Each row was made from one walk, in order. Every step used is in the known rows, and no mark comes twice. Write each row's walk.
In the rows, zero is written as 128.
Known rows:
tumibi, dete, nise, bidud: [157 240 206 159 168 199 178 158  76  86 199 112 133 151 120 124  80 126
 158  98 141 115 172 146 134 126 110 136]
kipak, gugi, zopevob: [175  95 102 147  88 132 121 112 164 137  98 159 141 113 135 125 136 101
 131 114 149 133 135 134 150 135 169 123]
zopevob, kipak, kogun, dete, nise, bidud: [123 186 182 130 180 168 159 172  63 112 162  94 141 117 116 136 135 130
 144  99 119 117 139 132  98 131  94 140]
nise, dete: [167 118 154 147 100 114 104 150  98 117 156  72  94 171 111 126  78 119
 149 184 159 149 129 143 160 114 101 130]
tumibi, kipak, gugi: [153 147  87 138  94 124 147 125 170 125 130 137 134 107 146  95 123  85
 159 138  81 122 114 101 102 111 105 132]
kogun, dete, nise, bidud: [165 177 199 139 192 160 127 160  39  77 160 114 126 176 102 119  98 131
 144  93 136 109 188 126 145 130 120 123]
gugi, zopevob, kipak: [104  82 110 153 124 117 167 146 143 141 149 114 128 109 127 137 153 119
 128 171 133 105  77 163 116 161 158 124]
zopevob, sezoke, kogun, dete: [115  72  76 113 151  76 151 157 116 153 115 125 133 186 118 102 103 159
  93 160 127 160 187  81 137 107 137 112]
zopevob, sezoke: [137 130 105 124 105 105 167 148 141 155 132 139 126 147 115 124  90 165
 126 156 155 130 133 129 143 125  91 102]
zopevob, kipak, gugi, moke: [179  98 130 132 100 139 136 118 130 151 122 162 153 110 167 112 105 123
 178 132 124 157 134 113 126 137  98  83]
revazep, kipak, kogun: [ 93 150 121  98  94 101 108 112 172 143 106 125  98  63 127 144 152 150
 128 133 154 123 100 136 105 119  97 127]
gugi, zopevob, sezoke, kogun, dete: [118  48  60 124 157  81 153 160 141 157 109 130 139 182 116 127 126 158
  76 160 133 148 176  95 150 121 178 117]
dete, nise, bidud: [145 225 216 146 149 167 118 167  53  80 151 137 119 123  96 122  88 133
 152  73 141 100 162 151 144 125  98 123]
kipak, gugi: [173 128 123 133  79 128 118 107 131 133 107 158 135 118 138  92 105  99
 155 110 137 151 150 112 129 114 107 120]
kipak, kogun: [109 154 138 116  78 108 100 142 134 152 119 107 130  89 114 133 136 137
 125 127 158 149 126 141 148 128  76 126]
revazep, kipak, kogun, dete: [120  90 106  93 149  94 119 103 153 137 120  95 109 136 132 135 160 144
 120 158 145 133 135 106 112 127 120 125]
kipak, gugi, zopevob, sezoke, kogun, dete: [146  49  40 124 137  98 160 140 161 166  86 158 154 166 136 115 126 136
  89 135 123 166 184  73 130 106 181 123]
paduv, revazep, kipak, kogun, dete, nise: [152 150 138  86 156  99  93  95 139 110 123 119 130 107 110 134 143 157
 142 103 143 122 162 150  62 138 165 126]
gugi, kipak: [150 101 159 147 122 127  99 142 119 131 102 150 120  91 127 103 115 157
 129 141  95 126 117 141 139 144 119 102]
revazep, paduv: [ 76 144 129 122 140 126 116 106  88 107 143 106  96 195 106 119  97 131
 139 121 156 129 131 144 198 118  83 142]
kipak, gugi, zopevob, sezoke, kogun, dete, nise: [164 119  90 126 148 120 156 142 158 164 102 179 138 147 133 119 123 143
 108  95 147 154 203 113 104 108 228 142]
gugi, zopevob: [140  93 125 149 111 108 111 138 140 126 126 126 121 134 109 141 137 128
 115 145 163 114 128 156 172 154 168 115]
dete, nise: [151 192 191 136 120 123 111 138 107 120 155 142  98 123 111 112 102 137
 151 108 173 120 166 177 126 133 157 130]
zesar, kogun, dete, nise, bidud: [136 180 174 164 182 174 122 156   4  76 141 132 114 148  88 121  99 138
 129  92 142 115 158 122 148 137 138 113]
zopevob, gugi, kipak, revazep, paduv, tumibi, dete: [111 117 147 134 143 198 168  94 149 132 157 118 140 128 173 143 129 134
 110 144  94 157  98 111 122 122 114 137]
gugi, zopevob, kipak, revazep, paduv, tumibi, dete: [ 82 117 118 136 144 162 177 106 153 138 185  89 162 175 166 173 152  91
 108 165 119 121  73 134 136 144 135 160]
zesar, kogun, dete, nise: [141 144 146 157 158 132 114 128  50 115 143 134  92 150 103 111 116 142
 125 130 175 135 162 145 131 148 197 118]
paduv, tumibi: [122  98 164 121  85 113  44 144  92 102 125 147 118 137 127 126 120 112
  99 147 163 113 114 140 155 132 110  99]

Which walk is each row?
[105 105  66 133 114 153 105 118 173 106 114 146 131 139 146 149 157  81
 108 123 107  98  78 124 155 119 151 146]  revazep, paduv, tumibi, kipak, gugi, zopevob
[ 86 135 160 103 105 111  57 107  97 116 114 130 137 165 127 148 129 105
 104 109 129 119 108 118 175 121  81 138]  kipak, revazep, paduv, tumibi
[172 114  92 101  86 103  98  56 164  95  75 174 148  85 129  99 108 118
 170  98 103 124 124 113  59 120 125 100]  paduv, revazep, kipak, gugi
[138 176 138 119 162 119 135 152 144 136 170  88 115 129 125 132 155 131
 132 138 125 123 153 139  99 131 150 152]  tumibi, kipak, kogun, dete, nise
[ 98 116 168 111 115 126  50 115 106 122  88 150 142 130 137 144 137 128
  97 104  86 120  89 119 165 126  92 133]  gugi, kipak, revazep, paduv, tumibi
[147 185 167 101 178 144 100 123  85  68 119 119 149 106  93 141 122 153
 146  66 108 102 157 128  81 130 111 117]  paduv, revazep, kipak, kogun, dete, nise, bidud
[ 71 131 114 128 142 111 171 104 140 151 135  98 144 148 125 158 154 112
 136 124 100 119  79 136 146 141 115 166]  gugi, zopevob, kipak, revazep, paduv
[156 124 105 115  94 120 128  76 175 124  91 176 105  97 150 101 120 110
 161 118 134 125 123 107  85 107 128 119]  revazep, kipak, gugi
[ 97 167 145 114 128 100 124  93 112 135 126 105 132 173 114 134 116 122
 142 103 114 136 134 118 179 121  74 156]  kipak, revazep, paduv
[130  63  11 129 150  96 183 155 190 159 106 142 153 156 143 117 139 127
  91 156  74 142 154  64 110 103 179 132]  tumibi, kipak, gugi, zopevob, sezoke, kogun, dete
[144  81 149 148 122 163 148 131 137 132 106 154 102  48 139  99 123 176
 131 140 101 152 108 133 102 134 129  94]  zopevob, gugi, kipak
[101 181 161 139 154 174 178 114 152 141 199 117 144 150 160 174 150 100
 123 126 140 110  99 172 104 143 189 179]  gugi, zopevob, kipak, revazep, paduv, tumibi, dete, nise
[130 124 139 130 161 132 154 146 141 160 158 101 127 114 129 152 176 135
 123 135 159 128 132 166  93 153 195 153]  gugi, zopevob, kipak, kogun, dete, nise
[ 79 150 117 112  81 114  76 170 159 129 132 108 131  73 133 152 165 110
  97 155 107 108  68 129 122 123  77 127]  paduv, tumibi, kipak, kogun
[160  90  84 132 102 125 128  87 201 128  84 176 113  94 144 134 150 113
 137 118 146 109 113 128 111 129 187 123]  revazep, kipak, gugi, zopevob
[ 51 138 107 119 134 129  88 141 120  83 158 106 103 166 128 135 131 102
 108 158 100  83  72 129 160 115  89 135]  revazep, paduv, tumibi, kipak
[150  69 130 119 147 119 101 138 126 154 103 102 141 117 133 122 155 159
 108 151 103 156 139 112 136 142 115 117]  gugi, kipak, kogun, dete
[104 130 145 125 141 149 156  92 138 144 101 130 122  98 135 127 129 160
 136  98  72 156 106 115 138 120  91 142]  zopevob, gugi, kipak, revazep, paduv
[ 80 113 105 132  94 121 151 154 165 170 129 103 142  60 127 160 180 127
 117 152 141 129  65 163 113 151 122 137]  gugi, zopevob, kipak, kogun
[142 115 109 138  89 134 168 117 138 149 125 149 143  96 154  91 122  88
 169 137 113 144 102 120  79 123 105 128]  zopevob, kipak, gugi
